What can hang from each mark:
X: J P Y
F: R
J: D P
D: Z
V: P
Y: U
P: G J R T X Y
Z: D P

Every row comes from one small tree of marks. Brackets hold a mark, then the marks that hang from it, in alphabetical order. Every link used is in the known rows. Which tree was each row made from?
Known rows:
(D (Z (P G J R))): [  5.9 -22.2  -8.8  -6.7   5.0   0.1  -5.0   0.3   1.0  10.8  21.6 -27.1
  30.0   2.7  25.5 -23.0  -9.6  -8.7 -14.5 -41.9  -1.1 -25.4   9.5 -22.6]
(Z D (P G R T X)): [ 18.4 -21.4  -1.9 -33.8   9.4   2.8  13.0 -18.6  14.9  -4.0  12.3 -40.1
  25.4  11.1   6.1 -26.2  23.7  -6.6  -8.8  -8.7  14.2 -12.3  19.8 -23.2]
(V (P J)): [  0.6  -5.8  -4.3   1.3 -34.5   1.5   4.1  -4.7  14.2  -7.1  33.2 -44.9
  35.0  16.1  23.4 -14.3  15.7  -0.9 -41.1 -34.2  11.3 -32.8  -0.9 -28.5]
(Z D (P G (Y U))): [ 26.9   1.4  10.5 -14.3  -5.2  14.7  25.2 -12.7   0.3 -14.3  13.0 -44.3
  13.8   4.4   5.8 -21.0  -8.0  -5.1 -27.1 -17.3  13.2 -53.2  10.5 -24.0]
(D (Z (P G J X))): [ 15.9 -16.3  -7.6  -3.6  -3.0   2.2   2.8  -9.3   3.3   4.4  18.1 -28.2
  33.3   6.0  23.6 -20.2  -3.2 -11.7 -11.9 -24.4   3.0 -43.9  20.9 -25.9]
(Z P): [  8.4  -7.5   4.2 -16.4 -31.2  -3.0   7.4   5.7   9.2 -11.5  30.1 -34.2
  27.1 -13.7  16.8 -17.7 -24.6   6.6 -33.6 -36.4  -9.3 -29.3  -4.2 -24.9]
(J D (P R)): [ 12.8 -11.6 -14.5 -42.4  -3.5   0.3  12.9  -2.6  -2.8 -25.0  30.5 -41.7
  13.9  10.2   9.8 -31.9 -18.6   0.3 -40.4 -47.9 -11.2 -26.6 -16.0  -6.0]
(F R): [  5.9 -12.0  12.6 -24.3 -38.2  -4.5   2.4  -4.9   5.1 -17.2  25.4 -34.2
  40.1   6.7  40.3 -18.9 -26.5  14.1 -48.2 -33.4 -15.3 -35.0 -39.7 -31.6]
(X P): [ 21.7  -9.6  -3.2  -8.3 -50.6  -9.2  11.8  11.5   9.7  -7.2  32.9 -31.9
  33.0  10.6  26.8 -11.9 -14.2  13.8 -52.1 -30.6 -20.0 -41.9 -21.9 -26.2]
(Z D P): [ 20.3 -10.2   5.1 -11.8 -29.8   8.3  23.4  -1.4  -1.5  -9.7  35.3 -44.7
  19.7  -5.1  11.9 -31.5 -19.9  -5.8 -27.6 -33.3  -5.3 -35.7   4.9 -16.9]
(X (J (P T))): [  9.9  -4.6 -12.8  -2.9 -20.6  -9.7  17.6   1.3  18.0  -9.2  29.9 -26.6
  34.1  -0.8  36.7 -21.9   7.0   5.3 -39.7 -24.6  -5.8 -42.4  10.7 -26.3]
(J (D (Z (P G)))): [ 16.6 -11.8 -12.6 -15.5 -15.4   3.8  10.1  -2.6  -1.0 -15.2  27.6 -37.2
  24.1   9.3  16.5 -33.8 -10.1  -9.0 -24.6 -29.7  -6.1 -40.8   5.8  -6.2]
(D (Z (P G Y))): [ 16.5 -14.2  -1.3  -8.5  -1.7   2.5   0.7  -5.3   1.0  -7.5  13.3 -26.7
  21.5   1.8  21.6 -23.0 -11.2  -5.6 -18.1 -26.7   1.0 -46.0  10.3 -23.6]
(V (P G (J D) T)): [ -2.2 -10.4 -16.5   1.3 -13.3  -3.5   8.2 -15.8  31.4  -7.2  18.0 -47.3
  42.0  27.7  12.5 -18.4  60.4  -8.8 -30.2 -12.1  24.2 -14.3   9.7 -24.3]
(V (P R T)): [ -1.0  -9.1  -5.5 -27.6 -17.7  -3.9  -7.3  -5.2  23.7 -10.1  23.3 -39.9
  33.2  19.3  18.8 -18.4  35.5  10.5 -36.3 -27.5  14.3 -10.8  -7.9 -25.3]
(P J R): [ -3.7 -20.2   0.2 -13.7 -15.2   0.9  -0.5  -3.2  -6.9   2.3  35.9 -40.3
  29.1  20.0  34.5  -9.3 -20.6   0.0 -41.2 -50.7  -4.7 -27.1  -5.3 -28.7]
(J (P R)): [ 11.0 -10.9  -5.5 -38.0  -6.3  -2.5   5.3  -0.6   5.6 -13.9  27.4 -31.5
  21.8  -0.9  16.5 -21.1 -19.3  10.0 -40.0 -46.4 -11.6 -22.5 -15.3 -20.5]
(V (P G Y)): [  7.8  -5.8   1.2 -15.9 -15.8   1.4   1.7 -15.1  22.2 -22.0  12.9 -39.2
  24.5  21.5  16.6 -13.2  26.0   6.3 -37.5 -10.7  19.5 -33.1   2.1 -30.2]
(J (D Z) P): [ 23.3  -8.1 -19.7 -22.4  -8.6   4.8  17.5  -4.1  -6.9 -22.2  30.2 -37.9
  18.5   8.8  12.8 -39.7 -12.8  -9.1 -32.8 -41.6 -12.7 -49.0  -4.3  -1.3]
(X (P G J R) (Y U)): [ 27.2   4.3   1.1  -3.6 -11.4   0.6  10.7   0.6   8.6  18.1  11.6 -26.6
  22.2  27.3  21.9  15.9  -1.9  16.4 -40.0 -29.6  -5.6 -56.8  -6.3 -37.5]
(D (Z (P G J T))): [  7.3 -17.7 -12.0   7.5  -1.0  -3.5   2.2  -4.5  12.1  10.5  16.8 -28.0
  38.6   1.0  22.3 -22.6  15.6 -12.1 -11.5 -26.5   3.6 -28.2  16.0 -26.0]
(V (P (J (D Z)) T X)): [ 10.0  -9.4 -17.5  -5.1 -13.7   4.0   6.3 -19.0  12.3 -10.4  21.1 -47.5
  34.8  36.0  16.9 -24.2  49.4 -15.9 -24.0 -16.5  24.9 -42.9  15.6 -21.1]
(J D): [ 13.7  -5.8  -3.6 -21.8 -38.6   4.4  16.0  -5.7  -3.1 -26.6  39.0 -47.8
  23.8  19.1  21.9 -24.6 -17.7   1.0 -49.4 -30.0 -11.1 -45.7  -6.6 -10.1]
(P R (Y U)): [ 15.1   3.2  15.4 -39.3  -7.2  12.4   0.2  -7.4 -14.5 -19.2  18.2 -39.9
  11.9  24.7  26.3  -4.6 -30.8  12.4 -52.6 -37.3   6.2 -62.8 -13.6 -30.2]
(D (Z P)): [ 15.4 -10.2  -4.0  -9.2 -20.8   2.4   0.7   4.0  -2.1  -3.4  28.7 -28.2
  27.2  -5.3  24.3 -28.0 -21.5  -2.1 -23.4 -39.3  -9.9 -44.5   3.2 -18.2]

Which tree is each row?
[  8.5 -14.1 -10.8   5.7 -23.4   6.8  13.7  -7.5 -13.7  -5.3  38.2 -45.6
  28.6  25.0  30.8 -24.4 -13.1 -16.3 -37.1 -42.6  -5.4 -53.9   5.9 -14.7] | (P (J (D Z)))
[ 21.5 -11.1  10.2 -10.0 -17.0  10.9  23.2  -7.4  -9.5 -18.2  25.8 -45.9
   5.4   2.6  11.0 -28.8 -21.6  -9.3 -26.6 -32.5   2.2 -48.5   6.2 -20.7] | (Z D (P Y))
[ 24.9  -5.9   1.2 -32.7  -3.4   2.7  15.1 -18.4   0.6 -29.9  13.4 -35.3
  11.5  10.3  13.2 -15.7 -13.1   2.0 -37.1 -23.7   1.0 -57.3  -0.8 -28.8] | (J (P X Y))
[  4.5  -9.7  -9.9  -5.7  -9.9  -3.4   3.7 -24.5  35.4  -4.7  11.2 -41.9
  45.9  28.9  16.5  -8.6  63.5  -4.2 -24.1   0.9  30.2 -21.4  18.5 -36.2] | (V (P G J T X))
[ 14.6   1.4  -3.5 -19.2  -5.6   0.0  12.2   2.7  -1.6 -14.4  24.5 -27.7
  17.1   7.0  36.8 -16.1 -22.4   7.6 -46.5 -37.2   0.6 -62.9   2.7 -27.1] | (X (J (P R (Y U))))
[ 23.2   1.7   0.2 -48.0  19.2   4.3   6.8 -18.6   3.9 -21.8   2.1 -36.2
  15.8  18.3   9.0 -11.6   7.4   5.4 -35.7 -23.4  14.6 -51.9  -4.4 -31.6] | (J (P R T X (Y U)))
[  5.6  -4.4   0.3 -12.5 -19.4  -0.9   2.2 -13.0  20.3 -22.0  14.5 -42.9
  25.2  21.8  16.2 -15.7  37.6   3.8 -38.2 -16.5  22.3 -36.5  -1.4 -30.9] | (V (P T Y))
[ 14.4  -1.7  -4.6 -16.6 -37.2   0.4   5.5  -7.5  18.0 -18.3  29.7 -36.4
  32.9  19.3  31.6 -17.4  17.7   7.6 -38.8 -12.3  14.5 -50.1  12.8 -28.1] | (V (P (X J)))
[ 10.8 -17.9   1.1 -41.5  -0.7  -3.9  -2.4  -6.9  15.9  -8.2  14.8 -29.4
  27.1   0.7  13.4 -13.0  -8.6   7.0 -20.3 -20.1   3.5 -15.3   6.8 -28.8] | (Z (P G R X))
[ 14.8 -16.9   4.0 -26.2 -15.1   7.8  14.0   0.4  -6.1  -6.2  34.3 -42.9
  14.2  -0.9  13.1 -32.3 -23.7  -3.2 -25.1 -43.2  -4.8 -23.5  -0.3 -15.1] | (Z D (P R))
[ 14.4  -0.9  -3.2 -37.8  25.6  -1.0   6.8 -15.5  17.0 -14.3  -1.7 -32.1
  22.3  11.5   8.3 -10.8  18.6   7.5 -35.0 -20.9  13.5 -30.8  -6.1 -30.6] | (J (P G R T (Y U)))
[ 17.5 -18.9  -5.4 -29.5   4.5   1.3  -6.6  -5.7   2.5  -1.2  16.1 -24.5
  27.3   5.7  22.1 -24.1  -9.1  -1.5 -11.9 -25.7   1.0 -33.4  12.3 -21.3] | (D (Z (P G R X)))
[ 11.7  -3.6  -4.5 -23.9  -9.0  -1.8  -1.3 -13.2  22.2  -6.3  14.5 -30.4
  23.4  30.2  26.9  -8.6  41.4  11.4 -26.1 -10.3  20.4 -40.0  19.3 -32.0] | (V (P R T (X J Y)))
[ 10.3 -17.6 -13.3  13.0 -25.3 -15.8  12.6   0.6  27.9  10.0  17.8 -32.7
  46.9  18.7  25.4  -4.0  32.9   0.9 -37.3 -15.8  -3.3 -22.2  -4.9 -36.1] | (X (P G J T))
[ 27.7  23.1  10.3  -0.1 -35.6   8.6  19.7  -1.7   0.4  -1.9  28.9 -25.7
  19.6  13.9  42.1   4.2 -21.4  19.9 -49.2 -18.4  -5.8 -91.8  19.7 -32.3] | (X J (Y U))
[ 19.3  -5.7  -8.3 -26.8  -6.0   3.4  22.8 -10.5  -6.2 -36.9  21.8 -45.0
   4.2  12.8   7.9 -28.8 -15.6  -5.6 -42.6 -37.1  -3.8 -51.4  -9.5 -10.8] | (J D (P Y))
[  1.8 -10.8  -4.8 -31.6 -13.5  -1.7  -7.3  -7.3  26.1 -11.0  21.6 -35.5
  33.3  18.0  18.9 -15.5  23.6  12.5 -34.9 -21.7  12.6  -7.5  -4.3 -24.4] | (V (P G R))
[ 27.8 -10.3   5.6 -21.8 -24.7  10.5  23.9 -11.8  -2.5 -13.8  29.9 -45.2
  18.6   2.9  10.7 -29.1 -14.2  -7.5 -22.7 -22.0   0.4 -44.9  13.4 -19.9] | (Z D (P X))
[  8.0 -16.0  -7.0 -34.7  25.7  -7.5   4.4 -16.2  19.4 -14.9   0.1 -30.2
  20.2  10.9  10.3 -15.7  21.2   4.6 -28.1 -22.4   7.8 -15.7  -3.6 -29.1] | (J (P G R T Y))
[  7.1 -25.4   3.6 -25.8  20.6   3.6   0.1 -29.6  -2.4  -9.0   4.3 -37.5
  18.0  41.0  28.4  -0.1   2.5  -6.7 -26.6 -17.2  19.6 -41.4  15.8 -39.8] | (P G J R X Y)
[ 16.9 -18.6   9.2 -24.6  -2.6  10.0  14.0  -4.9 -14.6 -14.5  23.7 -44.2
   0.9   6.7  11.5 -29.5 -25.6  -7.4 -24.6 -42.7   3.2 -37.6   1.4 -18.5] | (Z D (P R Y))
[ 28.6  -2.8  -6.2  14.4 -33.2 -12.9  19.8   6.8  20.4   7.5  19.9 -14.0
  23.4  16.5  40.6   3.4   3.5  19.1 -37.7  -9.0 -15.9 -61.7  13.9 -34.0] | (X J (P G) Y)
[  7.6 -10.9 -20.6 -18.1  -7.4  -8.4  16.5   1.6   7.9 -15.0  31.1 -33.0
  24.5  11.5  32.0 -30.4   4.5  -0.6 -37.5 -33.3  -4.2 -35.8   6.8 -13.0] | (X (J D (P R T)))
[ 31.6  12.2   7.4 -26.1  -3.9   5.5  12.9 -32.6  25.9  -5.8  -1.0 -31.2
  34.2  28.5  14.8   9.5  37.6  15.2 -28.6  19.6  14.2 -57.0  24.3 -40.0] | (P G T (X (Y U)))
[  7.7 -22.6 -16.5  -4.7 -21.2 -12.2   8.3   8.5   5.6   3.7  26.9 -40.2
  31.7  28.6  23.6 -14.6  13.6  -3.3 -41.1 -41.5  -7.1 -25.3 -17.7 -22.7] | (X (P (J D) R T))
[ 10.6 -19.7  -0.3  10.5   8.9   3.7  24.8 -18.8   8.5  -1.1   9.5 -46.6
  20.4  10.5   9.3 -21.7  25.1 -21.7 -12.7 -17.3  19.0 -28.8  22.8 -30.0] | (Z D (P G J T Y))
[  9.4 -20.7  -7.4  -5.0 -30.3  -9.3   4.2  12.9   0.4   6.5  32.0 -34.0
  30.6  19.7  31.6  -8.0 -14.1   4.8 -45.6 -49.4 -14.9 -31.5 -21.0 -29.5] | (X (P J R))
[  6.4   7.1  -4.2  -0.5 -12.8   8.9  11.7 -14.7   8.5 -17.3  15.0 -53.8
  24.3  34.2  12.2 -13.5  39.3 -10.3 -42.0 -24.2  32.5 -55.2   1.5 -27.2] | (V (P (J D) T (Y U)))
[ 28.1   7.8  10.0 -26.5  -9.9   5.3  12.0 -13.5  17.0  -8.2   7.8 -28.5
  22.6  -0.1   7.8   0.6  -6.6  12.0 -22.8  -6.4   5.2 -50.6  16.9 -33.6] | (Z (P G (X (Y U))))
